Each row comes from the steps of one walk. Every step used is in the known rows, and no mark comes twice. Write the walk behind each row, first mark first.
In the rows, 128 means zero.
Known rows:
saguf mulof: [141 127 141 120 124 105 108 154 108 144 121 131 115 154 147 118 111 121
 103 141  87  90 112  93  99 173  81 111 172 164 166 134 134 104 134 167
 147 142 109 135 144 159 207  97 122 117 103 104 143 130 133 145 125  85
 105 104  90 162 121 116 115 135 120 118 110 139 130 117  97 163 135]
zite zekom pirov boku mulof saguf mituf: [134 123 125 141 215  79 115 228 110 146 108 145 115 127 217 123 132  94
 115 109 155 115 166 179 130 179  62  97 160  94 129 144 169 135 186 136
 134 124 168 151 142  89  88  89 135  68 156 130  95 140 106 139 148 144
 131 150  99 158 142 178 122 161 157  86 105 123  66 124 173 118 160]
kopi zekom: [ 79 108 115 154 116 121 141 157 111 132 152 125 137  75 137 130 121 101
  93 103  53  92  94 169 105 176 145 110  98 162 107 125 160 121 123 140
 136 104 102 153 128 166 107 106 184 126  97 143 121 171 130 116 109 113
 103 139 145  98 111 150 155 152 126 150  90 111 121 183  91 140 161]
zite kopi zekom: [105  84 115 169  95 147 119 152  87  98 170 144 112  59 152 117 118 101
  88 115  78 100 116 144  97 170 154 126 129 149  99 125 194 117 119 141
 128  99 111 154 109 139 100  79 174 107 110 148 122 172 109 116 124 108
 121 136 136  89 108 157 173 167 121 128  74 125 150 180 102 136 180]
pirov boku zekom mulof saguf: [155 111 101 133 193 124 151 211 105 141 106 127 117 122 111 122  85  94
 181 138 170 124 143 136 123 152  83  98 157 146 141 187 118 101 187 125
 127 117 165 144 118  87 129  97 158 106 132  79 115 149 164  93  91 158
 156 172 134 138 117 135  95 137  92  90 128 123 107  88 116 170 125]
zite kopi zekom pirov boku mulof: [107 132 132  97 131  94 105 171 112 149 191 157 129 109 133 141 109  85
  97  81 130 112 147 110  96 154 127  71 137 115 138 171 192 128 156 151
 139 111 170 132 150 176 135  53 151 121  53 130  77 121 133 121 125 117
 149  96  94 110 126 128 143 139  94 102 147 136 165 111 184 113 156]
zekom pirov boku mulof saguf mituf: [140 133 130 136 218  95 113 220 115 121 101 155 106 142 205 127 142 109
 133 125 158 121 172 168 147 168  67 111 175  82 133 139 155 140 180 126
 132 119 176 148 143  85  97  99 114  65 170 136 107 136 109 141 147 154
 135 156 101 162 143 168 120 149 148  82 106 125  67 117 167 119 152]
boku pirov zekom mulof saguf mituf mafona: [152 156 126 184 155 103 146 123 103 147  71 101  87 155 198 156 158 102
 145 118 153 113 153 134 134 155  77 108 148 108 151 107 173 132 158 133
 114 120 147 141  74 109 110 145 190  72 160 134  87 139  63 160 145 156
 161 138 125 109 153 165 153 126 210 123 105 103 127 136 107 193 130]
zekom pirov: [ 98 144 136 128 124 114 129 160 101 115  77 140 182  89 123 160 116  52
 107 126 146 114 102 120 127 133 109  87 103  96 137 104 144 178 116 104
 162 127 147 172 149 121 104  95 127 162 108 116 159 138 103 107 131 123
 109 113 114  88 102 149 127 134 120 134 138 130 112 132 150 116 130]
kopi zekom pirov: [ 65 125 129 146 114 110 141 175  92 123  98 135 190  52 133 162 109  34
  79 113  90  89  77 149 115 168 119  73  82 120 120 101 169 172 114 111
 172 112 133 190 148 145  91  82 170 161  83 127 155 174 106  99 120 113
  90 123 126  69  91 165 147 149 117 147 115 114 111 167 125 124 154]
boku pirov zekom zite: [144 102 156  52 166  86 113 160 127 166 121 127 127  82  91 157 124  81
  72 100  90 144 100 145 114 142 160  81  63 125 172 120 125 187 147 150
 155 135 135 148 127  89 109 110 177 153  83 157 112 193  63 176  84 139
 127 154  82  67 107 124 137  94 131 107 118 141 128 167 172  87 111]
zekom boku pirov: [139 137 147 111 163  93 144  93 101 175  78 104 122  94 132 125 118 106
 173 131 183 129 196 117 133 166 189 102  93  99 152 160 159 156 130 138
 138 125 171 131 144 109 104  70 100 133  98 157 129 112  71 176  96 191
 149 117  86  70 149 109 119 160 112 123 156 126 151 123 133 137 165]
zite zekom: [109 106 112 138 106  73 128 146 121 193 144 104 156  77 168 106  90  84
  76  90 111 118 117 158  75 166 109  89  93 157 124 138 169 107 144 151
 140 141 102 135 126 134 106  99 192 146  95 108  94 142 127 114 131 101
 128 118 122 113 131 162 138 156 142 134 126 118 118 161 148 117 156]
kopi zekom pirov boku mulof saguf mituf mafona: [123 162 148 167 146  99 122 154 119 122 106 114 117 161 215 164 167 106
 106  97 126  92 149 151 114 169  84  95 129 116 126 104 184 132 155 146
 117 104 169 144  81 135  98 123 198  61 135 132  90 139  98 125 143 153
 157 144 131  98 154 186 152 129 191 138  93  98 129 125 122 169 147]
pirov zekom: [112  94 113  96 115 122 141 139  96 191 141 115 132 103  87 155 105  87
  80  99 109 130  97 138 132 148 118 130 115 143 142 112 141 131 122 142
 138 113  93 130 124 114 142 137 189 139 102 164  86 163  78 144 113  96
 142 124 105 122 147 112 117 102 150 123 147 147 124 174 159  85  99]
mulof saguf: [149 113 126 128 170 135 145 197 102 116  97 149 128 130 151 129 145 111
 137 138 154 125 140 169 131 115  85 135 160 126 115 142 106 101 148 132
 126 108 146 144  97  53 122 133 128 102 190  81 130 151 146  90 110 166
 153 179 120 136 135 154 110 136 117 119 119 114 103  80 130 129 128]
saguf mituf: [141 133 126 160 183 112 109 151 134 115 107 129  95 141 191 115 139 146
 136 139 132 125 156 151 153 170 108 143 153  98 132 110 148 151 150 118
 122 134 140 136 148 114  97 128 108  79 167 175 125 129  90 177 163 129
 108 138 125 164 136 153 136 141 176  99  87 134  76 167 132 127 150]
mituf mafona: [134 166 146 158  83 124 128  75 134 123 118  93 127 177 163 159 167 133
 121 111 123 111 130 113 110 118 118 115 111 138 127  96 149 125 120 146
 107 121 142 122  62 154 125 156 186 105 123 117 107 120 108 119 140 142
 161 116 143  99 148 150 154 109 181 162 114 107 170 114 100 177 119]
boku zekom kopi: [132 104 112  94 103 168  90 112 106 108 137 101 139 148 122 147  65 122
 140  92 111 112 119 132 128 137 144 111  79 151 126 155 167 156 191 136
 130 125 160 157 111 118 106  50 116 137  87 110 149 125 171 121 147 100
 168 164 120 139  99 111 104 104 136 106  63 131 158 158 125 149 124]
pirov boku mulof saguf mituf mafona: [153 167 151 160 152 109 112 133 131 125 115 111  96 193 215 149 175 141
 129 106 146 112 170 138 123 154  84 113 143 113 134 110 165 119 159 152
 100 112 169 122  76 124 114 141 177  52 157 127  82 118 103 135 148 161
 172 140 130 124 164 171 144 123 196 128 103 102 137 107 129 167 134]
mituf saguf mulof: [160 128 170  99 137 121 132 144 110 145 114 135 124 156 167 116 124 119
  81 153  97  80 123  74 106 155  73 103 153 190 187 108 160  84 112 156
 166 130 101 129 133 157 234  97 125 130 122  87 153 148 147 151 109  88
  80 125  97 180 117 143 117 145  95 104 119 148 122 122  88 141 167]
zekom boku mulof saguf mituf mafona: [155 164 148 152 140  97 110 122 133 116  95 112 114 196 221 162 173 150
 135 102 148 120 176 143 122 155  85 113 145 112 108 110 157 132 149 152
 101 118 175 130  69 117  93 138 165  53 155 127  88 135  96 139 150 170
 179 138 126 121 170 174 141 117 197 119 101 113 138 106 112 188 144]
mulof saguf mituf: [157 120 126 159 212 119 119 202 118 106  84 144  96 144 208 116 149 132
 143 146 154 123 166 180 159 161  76 144 173  95 122 122 134 133 166 121
 122 122 152 146 127  60  88 128 109  62 209 142 124 149 102 150 151 157
 128 174 123 168 144 171 124 152 163  95  86 122  58 128 131 130 147]
kopi zekom pirov boku: [ 60 130 141 107 152 125 111 171 109 149 155 103 147  59 101 134  87  61
  78 107 141 102 124 118 111 184 158  86  83 114 145 126 158 139 124 144
 157  96 170 138 168 140 130  75 178 128  58 162 117 134 122 104  93 119
 126 136 147  60 119 144 103 134  87 156 136 125 135 150 159  66 146]
kopi zekom boku: [ 88 109 133  90 124 107  96 128 124 137 126  97 171  91 122 144  92 136
  98  97 117 127 158 144 109 202 178 115  84 142  70 135 133 152 102 161
 134 109 159 142 134 125  92  81 150 109  68 165 116 183 118 123  88 150
 160 146 154  64 149 142  99 130  98 127 123 148 147 166  96 129 180]

Which walk is each row?
[155 162 137 174 159 111 124 131 128 128 100  82  95 181 193 147 139 128
 147 117 151 109 161 126 122 170  89 102 131 132 139 119 166 123 172 141
 104 115 173 129  82 125 104 131 195  58 144 130  87 124 108 136 141 157
 163 151 141 117 151 166 139 127 191 127  90 104 123 122 104 194 127] -> pirov boku zekom mulof saguf mituf mafona
[115 102 156  80 150  96  93 183 152 108 145 137 148  80 121 143 127 119
  56 101  39 126  85 169  89 153 160  80  58 144 124 116 120 175 137 151
 151 131 138 166 126 125  88 105 179 135  75 136 137 214 124 135  89 131
 106 173 138  67  86 162 151 112 118 118  76 128 123 176 119 120 141] -> kopi zekom zite
[ 99  91 102 104  93 130  77 123  99 134 137 106 147  88 158 124  64  93
  81  66 121 119 126 149 103 135 117 111  92 119 121 145 182 137 163 147
 137 134 144 159 107  94 113  63 134 141  85 102 131 143 157 111 145  71
 171 156 139 111  98 146 102 109 147 116  75 134 171 169 139 128 151] -> zite zekom kopi
[ 90 138 146  97 160 128 105 158 116 149 140 105 144  85 100 132  92  75
  96 120 181 121 144  96 120 159 149  97  97  99 155 126 143 141 128 140
 152 106 181 129 166 122 139  93 146 126  74 157 124 110 124 109 101 127
 141 133 135  71 125 135  90 121  89 144 155 135 137 124 176  64 130] -> zekom pirov boku
[173  69 142  90 115 144  68 156 103  93 164 159 107  89 123 135 114 108
  63 112 126 156 128 107 106 130 160 128 123 118 129 118 158 158 139 151
 133 120 148 142  94  62 105  90 153 115 118 149 119 189  72 153 118 112
 166 143 100  82 108 145 148 111 125  84  95 168 166 154 168  89 138] -> pirov zekom zite kopi
[146 107 128  74 159  93 130 205 100 154 119 158 142 146 141 155 131 112
 130  93 155 136 162 170 120 135  83 112 159 130  99 174 121 110 162 158
 129 111 164 138 104  72 120 105 134  99 137  90  84 165 136 101  97 168
 191 159  85 134 161 134  96 120 106  85 152 140 128  73 157 130 135] -> pirov zekom boku mulof saguf
[148 129  81 147 144 109 152 138 128 154 121 103 122 125  83 129  50 106
 187 137 134 125 113  96 117 160 108  75 138 164 151 184 143 140 179 108
 138 153 135 150 149 173 127  84 157 141  71 109 107 138 150 136 116 117
 120 109 135 144  94 109 128 130 108  80 129 140 127 145  97 217 124] -> boku zekom mulof
[130 108 128 114 165 117 129 234  87 127 146 174 126 109 157 133 133  80
 120 104 148 110 153 156 107 141  86  94 164 118 119 173 165  98 169 149
 135  92 172 147 110  89 123  76 146  93 134  83  98 153 150  81 106 158
 169 157  94 117 133 158 124 151  88  99 126 120 133  73 165 118 153] -> zite kopi zekom pirov boku mulof saguf
[103  94 129 100 109 124  81 127 103 113 138 110 156  75 133 133  91 136
  95 102 134 133 173 127 106 201 189 129 101 135  64 133 151 152 103 163
 128 106 175 142 117 104  85  62 141 102  79 167 117 188 105 132  96 145
 177 143 142  56 146 145 115 139  95 113 111 159 168 167 106 130 195] -> zite kopi zekom boku
[102  90 102  84 118 153 108 104  63 153 117 111 113  90 109 151  79  77
 107  83 132 122 127 133 145 130 139 126  98 100 163 136 181 158 159 139
 141 119 137 155 117  78 136  74 124 144  91 145 126 141 101 151 133  89
 176 155  98 105 107 101  97  88 154 111  93 145 178 178 146 113 120] -> boku pirov zekom kopi
[125 114 140 129 147 100 137 101  80 158  98 111 113  61 142 123 111  91
 152 124 160 118 189 123 120 187 201  97  84 108 139 154 187 148 126 144
 136 112 162 142 132 112  89  48 121 124  90 164 126 135  66 172  97 181
 151 121  89  45 137 124 143 173 109 128 127 126 160 150 122 143 196] -> zite kopi zekom boku pirov
[113 101 129  51 123 107  92 118 111 175 118  92 167 107  90 161  83 125
  88  89 159 156 159 124 128 182 163 132  95 131  94 126 116 159 103 163
 137 118 159 124 133  91 110 109 154 120  74 179  90 179  76 147  90 139
 190 130 121  78 171 111  72  93 116 113 164 174 149 161 143  91 138] -> pirov zekom boku
[110 127 140 123 158  88 150 104  93 175  89  99 124  66 134 128 116  93
 156 120 147 111 182 137 123 193 196  89  75 116 143 153 172 151 125 143
 140 117 161 141 145 125  93  58 128 131  84 164 126 133  72 169  89 179
 140 125  93  52 140 118 136 167 109 138 135 119 149 152 114 145 183] -> kopi zekom boku pirov
[110 146 134  83 141  87 115 162 127 160 175 150 139 134 124 143 119  96
 112  84 141 120 145 110 109 139 115  68 135 108 150 168 165 132 159 147
 139 124 172 125 160 178 146  71 133 131  58 121  83 105 142 122 122 125
 148  92  90 124 131 118 123 124  95 101 169 134 149  94 192 113 137] -> zekom pirov boku mulof
[147 149 145 143 138  93 113 127 120 136  98 106 121 187 206 170 168 132
 116  93 140 120 165 144 124 162  82 116 138 121 113 100 164 136 148 159
 110 112 162 130  68 112  98 139 188  58 147 140  74 148  78 146 146 160
 187 138 118 119 178 164 138 110 201 119 107 117 133 123 123 171 136] -> pirov zekom boku mulof saguf mituf mafona
[143 102  92 138 189 112 175 205  69 165  79 144 101  92 110 139 103  63
 163 134 171 130 135 147 140 132  66 112 176 112 155 169 127 108 163 118
 137 119 132 158 118  59 141 116 157 119 150  88 104 168 112 115  94 153
 152 159 112 121 121 132 111 130 115  85 143 128 114 108 127 163 124] -> boku pirov zekom mulof saguf
[161 119 105 174 222 110 132 213 112 116  80 133  93 142 185 115 109 122
 172 149 153 125 158 162 151 177  67 119 175 115 133 152 143 137 189 112
 121 129 157 156 134  86  91 110 125  68 178 132 116 150 116 150 146 151
 120 166 123 175 127 159 122 149 157  68  88 128  59 140 118 168 146] -> boku zekom mulof saguf mituf
[117 117 130 105 175 104 142 233  96 139 139 164 138 119 152 140 134  79
 120  99 139 106 144 172 110 140  82  90 148 120 120 172 143 102 168 148
 142  97 167 149 121 102 128  86 153 101 127  80  95 144 157  80 101 156
 158 161  99 122 132 154 115 144  92 108 135 111 118  75 160 121 146] -> kopi zekom pirov boku mulof saguf
[ 90 124 130 134 111  77 129 169  94 163  89 121 200  53 151 144  85  23
  67 102 131 105  92 141  91 160  95  59  74 115 136 114 174 167 133 118
 170 135 131 177 142 126  89  75 173 175  85 103 136 154 104  95 135 102
 109 108 112  80 107 173 137 156 128 140 135 121 108 152 162 109 152] -> zite zekom pirov
[191  83 152  92 131 146  63 157 126  87 180 133 106 109 128 118  97 125
  98 127 138 145 146  97  92 147 188 103  98 143 132 139 163 157 169 158
 126 120 182 131 104  89  87  52 147 110  98 142 123 159 109 151 117 137
 164 154 103  87 108 140 148 130 101  93  82 159 162 135 165  99 141] -> pirov boku zekom zite kopi
[128 126 139 114 151  65 141 100  97 206  88  88 133  66 148 120 100  84
 148 114 176 124 186 130 110 185 179  77  71 113 151 160 175 146 140 148
 142 132 161 134 142 110  92  53 134 142  80 145 108 119  69 168 101 174
 152 116  85  61 145 128 126 170 117 132 152 123 143 137 147 135 179] -> zite zekom boku pirov
[ 83 127 142 102 152 102 104 169 114 180 151  93 157  62 118 124  74  53
  69  99 168 115 135 109  97 179 141  76  82 112 153 132 164 136 134 149
 155 113 167 129 164 126 126  73 178 139  57 150 107 121 119 105 104 114
 139 124 136  62 123 152  94 136  96 148 156 128 133 144 185  58 142] -> zite zekom pirov boku
[151 118 129  85 166  99 126 201 114 130 116 165 146 154 154 148 142 129
 144 104 160 133 175 165 120 130  86 112 163 121  96 177 117 112 160 151
 125 114 177 141 101  78 116  98 114  94 143  76  96 152 151  97 104 180
 186 160  95 138 157 140  99 128  99  86 146 132 131  56 144 146 147] -> zekom boku mulof saguf
[135 125 134  94 180 105 137 224 102 140 128 164 134 136 146 140 137  90
 130 108 163 119 156 155 116 125  74  94 163 111 131 173 135 102 171 145
 134 104 175 139 120  88 133  89 133 102 137  77  95 132 157  85 106 165
 167 160  93 130 137 148 105 136  92 103 150 117 120  58 174 117 132] -> zekom pirov boku mulof saguf
[157 119 107 159 235 114 122 211 119 130  97 123  84 134 178 110 102 120
 166 147 168 124 170 154 151 187  77 118 173 110 143 153 142 133 193 121
 124 126 168 146 144  82  96 103 131  59 163 140 109 142 118 150 131 152
 130 172 136 166 130 156 109 149 144  75  96 128  61 135 133 153 146] -> pirov boku zekom mulof saguf mituf
